In the rows, 128 means zero.
Known rows, with every step that occurs:
j > a > k: [107 204  96  85 100 120 121 178  94 122 168 101  74 110 124 101 108 114
 139  93]
k > a > l > u > j > m: [ 86 161  88 112  86 133 114 100 148 115 161 130 173 121  92 112 133  99
  99 129]
g > a > k > m > j: [133 107  81  68 114 168 145 143  99 134 162 127 123  89  84  74  74 105
 108  94]
l > f: [121  77 126 148 131 145 104 154 151 156  92 119 150  96 128 122 122 140
 118 132]
j > a > g: [107 178 153 108 107 110 125 135 114  78 134 117  72 110 127  86 130 110
 167 132]
m > k > a > l > u > j: [104 170 118 117 102 168 122  83 120 101 180  98 178  75  92 147 129 101
 110 136]
l > u > j: [146 177  99 147 139 135  91  92 149 117 116 137 160 106 148 100 107  97
 116 134]
g > a > k: [120 132  76  77  95 163 123 165 104 135 135 103 108 104  95  76  99 131
  99  88]
m > j > a: [162 158 129 128 145 116 139 108 119 108 143 148 109  90 154 135  99  89
 175 120]
j > m > k: [133 133 149  86 130 100 167  90 139 175 147 126 189 124 131 145 144 108
 113 122]
g > a > l > u > j > m > k: [116 115  93  77  92 148 124 108 128 107 137 128 165  67 107  82 112 108
 104 128]
f > l > a: [100 123 161  67  85 134 109 109 123 184 144  66 131 125  81 157 134 151
  97 168]
l > u: [125 148 115 163 123 122 116  86 139 142  99 142 156 135 116 107 100 120
 111 129]
f > l > u > j: [143 171 149 102 123 134  97  99 158 150 146 118 144  94 132 134 134 117
  99 177]
f > l > u > j > m > k: [146 173 163  82 126 120 117  78 162 175 158 117 171  85 132 147 143 107
  93 176]
j > a: [102 172 121 103 123  81 124 149 108  98 140 112  73 113 142 114 120 122
 162 121]
k > m > j > a > l: [122 106 132  94 140 126 166 111 108  94 187 162 120  85 113 114  89  90
 159 136]
l > a > k > m: [ 82 123  95  64  79 163 118 129  89 177 160  67 151 142  54 102  80 123
  84  97]
f > l > a > g: [105 124 184  70  71 156 109 102 129 166 139  73 127 117  71 135 146 137
  99 173]
g > a > l: [102  83  99  86  83 156 128 154 111  91 136 124 111  85  95  88 119 140
 118 128]
u > l > f: [100  78 121 134 141 153  71 153 167 147 146 128 174  74 138 121 103 168
 144 127]

Rows:
[110 122  95  78  85 176 128 113  94 178 161  85 160 128  64 109  72 106
  95  97]	l > a > k > m > j
[ 98 114 100  77 112 178  86 113 120 167 202 105 184  98  92 112  60 134
 132 102]	u > l > a > k > m > j
[112 155 157  87 109 112 164  77 140 158 156 119 187 132  95 131 156  99
 112 121]	j > m > k > a > g
[103 146 140  51  66 166 103 133 111 199 162  60 134 124  73 146 127 141
  79 141]	f > l > a > k
[ 74 136 106 116  79 152 127 132 120 100 167 114 135 127  74 132 139 127
 112 128]	k > a > l
[147 156 117 141 118 137 134  99 119  95 145 162 128  77 139 122  91  86
 165 132]	m > j > a > l > u
[130 118 133 100 158 107 168 103 111 109 176 154 117  99 122 112  83  90
 164 129]	k > m > j > a
[111 163 161 118 105 161 141  82 112 108 163  97 157 106  76 141 145 112
 118 131]	m > k > a > g
[ 94 160 137 129  96 149 123 106 130 103 141 115 126 141  74 106 147 111
 122 126]	k > a > g
[ 81 136  95  82  90 170  67 134 122 165 183  81 172 109  96 114  83 156
 121  98]	u > l > a > k
[116 140 104  80 114 166 144 159 105 154 187 119 132 125  90  99  95 107
  92  95]	a > k > m
[119 156 102  94 117 143  85 174 137  70 163 109 106  47 167 100 129 100
 151 143]	u > j > a > l > f
[128 191 102 117 131 113 114  61 157 145 139 125 196 110 131 113 118  87
 105 129]	l > u > j > m > k > a
[137 175 114  75 143 119 124  99 151 134 178 109 181  92 150 134 153  82
 121 126]	u > j > m > k > a
[164 184 108 118 127 149 134 131 106 127 162 142 111  87 144 124  91  79
 160  99]	m > j > a > k
[107 122 113 147  80 162 122 118 128 109 131 152 158 110 103 111 113 122
 107 140]	a > l > u
[ 97 152 130  96  96 112 158  73 141 162 156 128 206 125  90 133 136 107
  95 121]	j > m > k > a > l > u
[ 93 180 103  64 112 114 136 174  89 119 185 104  79 112 110  89  94 105
 136  98]	j > a > k > m
[ 92 129 146  36  76 156 117 133 107 197 182  65 132 123  60 139 115 140
  73 147]	f > l > a > k > m
[120 205  83 103 133 124  99 118 123 112 156 125 126  95 133  75  82  83
 119 117]	l > u > j > a > k > m
